Known rows, with every step that occurs
gezo/rofek/zudozu/lifez/nitob: [ 18.9,  12.2,   2.8,  15.5,  14.6, -22.9,  -4.5,  -3.6, -14.2,  53.1,
  53.0,  20.7,  19.1,  12.1, -28.9, -44.5,  42.8]
nitob/rofek: [  4.7,  25.3, -34.9, -35.4, -17.5,  16.1,  38.4,   8.5,  -7.6,  20.3,
  39.4,  12.4,  17.9,   7.5, -14.9, -24.4,   1.0]
zudozu/lifez/nitob/rofek/gezo: [ 20.3,  24.8, -24.9, -43.8,  18.2,  11.2,  24.3,  -7.6,  -9.8,  54.4,
  59.1,   9.7,  18.2,   9.1, -27.1, -27.8,  19.7]
zudozu/lifez: [ 21.7,  46.2,  -9.5, -23.4,  -2.3,   6.5,  11.7,  -5.0,   0.3,  43.5,
  28.9,  25.3,  12.5,   7.7, -19.2, -36.5,  57.7]
zudozu/lifez/nitob/rofek/gezo/teko: [ 24.3,  37.5,  -8.2, -36.2,  19.1,   2.4,  40.2,  -4.2, -29.5,  63.1,
  43.6,   0.3, -16.5, -36.5, -20.9, -32.3,  20.0]
rafod/lifez/zudozu/rofek/gezo: [  1.5,   9.1, -28.8, -28.3,  38.5,  34.5,   3.8, -23.9,  11.0, -33.8,
  66.8,  28.3,  10.5,   2.2,   3.7, -38.3,  48.5]
rafod/lifez/nitob: [  5.4,  14.8,  15.7,   1.5,   2.8,   3.6,   9.0,  -0.9, -16.5,  21.6,
  50.0,  20.2,  19.1,   8.8,  14.5, -48.8,  57.9]
gezo/rofek/zudozu/lifez/rafod: [  0.3,   8.1, -14.2,  16.7,  17.8,  12.6,   7.1, -14.8,   4.9,  41.2,
  43.6,  34.1, -37.8, -15.8, -31.4, -27.2,  47.0]
zudozu/rofek/gezo: [ 18.6,  33.5, -44.1, -48.2,  35.3,  28.5,  23.8, -15.8,   5.7, -34.4,
  55.8,  20.9,  15.8,   2.3, -31.3, -22.6,  29.4]
rafod/lifez/zudozu/rofek: [ -2.7,   0.8, -27.0,  -5.6,   3.8,  18.1, -16.5, -13.6,   8.0, -53.2,
  58.3,  34.9,  10.6,   6.8,  22.1, -48.3,  55.8]
teko/gezo/rofek/zudozu: [ -1.8,   8.9, -17.7,  22.9,  35.0,  27.1,  42.8,  -1.7, -19.3,  20.3,
  27.5,  24.0,  13.0, -10.5, -22.4, -29.2,  -2.7]
teko/gezo/rofek: [ 17.3,  16.5, -20.6, -10.6,   6.7,  31.0,  65.3,   6.7, -21.7,  24.8,
  11.2,  26.0,  18.2, -15.6,  -5.9, -27.5, -12.9]
rafod/lifez/nitob/rofek/gezo/teko: [ 13.5,  26.1,  -6.3, -26.1,  24.8,  17.3,  39.3,  -4.8, -29.7,  47.6,
  44.8,   0.8, -15.7, -40.8,   1.8, -32.9,  20.9]
lifez/rafod: [ -7.9,  17.8,  -8.9, -19.6,   4.1,  24.3,  45.4,  -7.0,   3.4,  -2.1,
  41.0,  27.6, -40.6, -14.8, -22.7, -31.1,  45.5]
teko/zudozu/rofek: [ 16.9,  38.5, -34.2, -20.9,  -4.8,   5.8,   2.3,  -2.0,   3.1, -44.7,
  15.3,  23.4,  17.8,   0.1, -19.5, -29.2,  21.5]
gezo/teko/zudozu: [ 10.5,  57.0,  15.1, -14.7,   6.1,   3.3,  47.4,   8.5, -14.8,  23.4,
 -10.8,   7.2, -13.8, -37.5,  -9.9, -38.9,  16.7]
nitob/rofek/gezo/teko/zudozu/lifez: [ 26.3,  56.8,  -3.2, -25.3,   5.5,   5.8,  15.4,  -4.9, -11.3,  76.1,
   3.7,   8.0,  -6.8, -28.6, -15.7, -31.4,  22.9]

Rows
[ 18.1,  12.3,   6.1,  17.8,  13.9,  -7.5,  12.7,  -2.2, -29.2,  59.4,
  40.2,  21.5,  16.8,   3.4, -21.4, -43.0,  31.6]
teko/gezo/rofek/zudozu/lifez/nitob
[ 13.4,  44.3,   7.3, -24.2,  13.9,   0.8,  44.2,   3.8, -22.3,  43.3,
   9.5,  -1.8, -10.4, -35.3, -16.2, -34.5,   2.0]
lifez/nitob/rofek/gezo/teko/zudozu
[  4.5,  14.7, -34.1, -42.5,  36.9,  26.4,  20.8, -19.6,   9.8, -42.0,
  65.6,  23.3,  10.3,   5.1, -17.8, -37.3,  36.4]
lifez/zudozu/rofek/gezo
[ 11.3,  26.6, -17.8, -36.9,  36.0,  14.4,  40.1, -12.8, -12.6, -17.1,
  47.8,  11.0, -23.0, -39.4, -14.1, -39.1,  32.0]
lifez/zudozu/rofek/gezo/teko
[-10.8,   1.0, -12.1,  21.8,  12.8,   8.9,  -1.6,  -3.0, -19.5,  29.2,
  61.9,  12.9,  15.9,   9.5,  -9.6, -36.9,  22.9]
rafod/lifez/nitob/rofek/zudozu
[ 19.0,  26.2, -11.4, -18.7, -26.7, -16.3,   6.1,   7.4, -18.4,  61.7,
  32.5,   9.4,  21.1,  11.1, -13.5, -35.3,  13.8]
teko/zudozu/lifez/nitob/rofek
[ 12.2,  38.8,  13.0, -11.9,  15.9,   9.8,  28.1,  -0.5, -22.6,  50.1,
   9.9,   2.2,  -9.2, -38.7,   6.1, -35.8,  11.8]
rafod/lifez/nitob/rofek/gezo/teko/zudozu
[  6.6,  25.5,  -7.4, -16.3,  -0.4,  14.6,  19.2, -11.4,   5.1,  32.6,
  36.4,  31.9, -39.2, -13.8, -22.3, -32.9,  63.3]
zudozu/lifez/rafod
[ 21.4,  45.5, -26.2, -17.7,  -1.6,   1.8,  12.2,  -0.3,  -9.3, -33.8,
  10.7,  16.3,  -3.5, -26.5, -15.7, -30.8,  18.9]
gezo/teko/zudozu/rofek
[  8.6,  37.9,  -5.9,   5.3,  19.6,   8.5,  -2.3, -10.5,  -0.7,  44.1,
  38.7,  23.8,   9.9,   8.5, -30.9, -37.4,  55.2]
rofek/zudozu/lifez
[ 26.6,  63.0,   8.7, -21.6,  16.5,   3.8,  19.2,  -6.5,  -8.1,  66.8,
   1.0,  12.1,  -8.9, -29.9, -18.1, -34.9,  40.4]
rofek/gezo/teko/zudozu/lifez
[ 27.8,  41.9,  22.4, -15.4,  14.3, -17.2,  16.0,  -3.3, -21.4,  64.3,
  26.6,   8.4,  -1.2, -15.6, -19.7, -47.0,  44.8]
rofek/gezo/teko/zudozu/lifez/nitob
[ 19.2,  19.4, -20.9, -24.6, -23.7, -12.2,  10.1,   6.3, -19.0,  56.3,
  49.7,  11.5,  20.4,  15.0, -16.8, -34.8,  20.3]
zudozu/lifez/nitob/rofek
[ -4.8,   9.6, -21.6,  19.3,  34.7,  11.1,  23.5,  -4.0,  -1.0,  11.3,
  42.4,  22.7,  14.7,  -0.5, -32.9, -27.5,   9.1]
gezo/rofek/zudozu
[  7.7,  22.4, -13.7, -22.4,  37.9,  26.1,  23.3, -17.6, -11.8, -11.3,
  48.0,  14.3, -22.7, -42.6,   9.5, -41.7,  42.2]
rafod/lifez/zudozu/rofek/gezo/teko
[ 21.6,  29.9,  -5.7, -15.9, -24.5, -20.3,  13.6,   9.1, -27.8,  69.2,
  26.2,   3.4,   4.2, -11.0, -11.6, -37.0,  11.0]
gezo/teko/zudozu/lifez/nitob/rofek
[ 12.9,  22.1,  10.4,   8.1,  12.9, -16.5,  -0.7,  -4.7, -17.0,  45.1,
  54.6,  18.5,  14.5,  16.4, -30.4, -48.4,  58.2]
rofek/zudozu/lifez/nitob
[ -8.1,   6.5, -15.4,   9.4,  11.8,  -0.1,  17.3,   2.3, -18.3,  21.4,
  59.0,   8.4,  15.5,  12.4, -32.0, -35.5,  12.6]
lifez/nitob/rofek/zudozu
[ 22.6,  42.8, -25.1, -40.0,  33.6,  19.7,  42.2, -10.3, -15.6, -11.7,
  40.1,   9.1, -18.7, -42.0, -23.3, -27.5,  26.2]
zudozu/rofek/gezo/teko
[ 18.9,  30.6, -15.4, -37.9,  13.4,   8.4,  21.0,  -5.0,  -8.7,  59.7,
  42.1,   7.9,  17.9,   5.7, -23.9, -28.5,  12.8]
teko/zudozu/lifez/nitob/rofek/gezo
[ 11.0,  58.3,  12.6, -26.7,  26.6,  14.4,  54.3,  -0.7, -12.0,  28.0,
  -2.2,   4.8, -13.7, -39.9, -16.7, -34.7,  13.6]
rofek/gezo/teko/zudozu
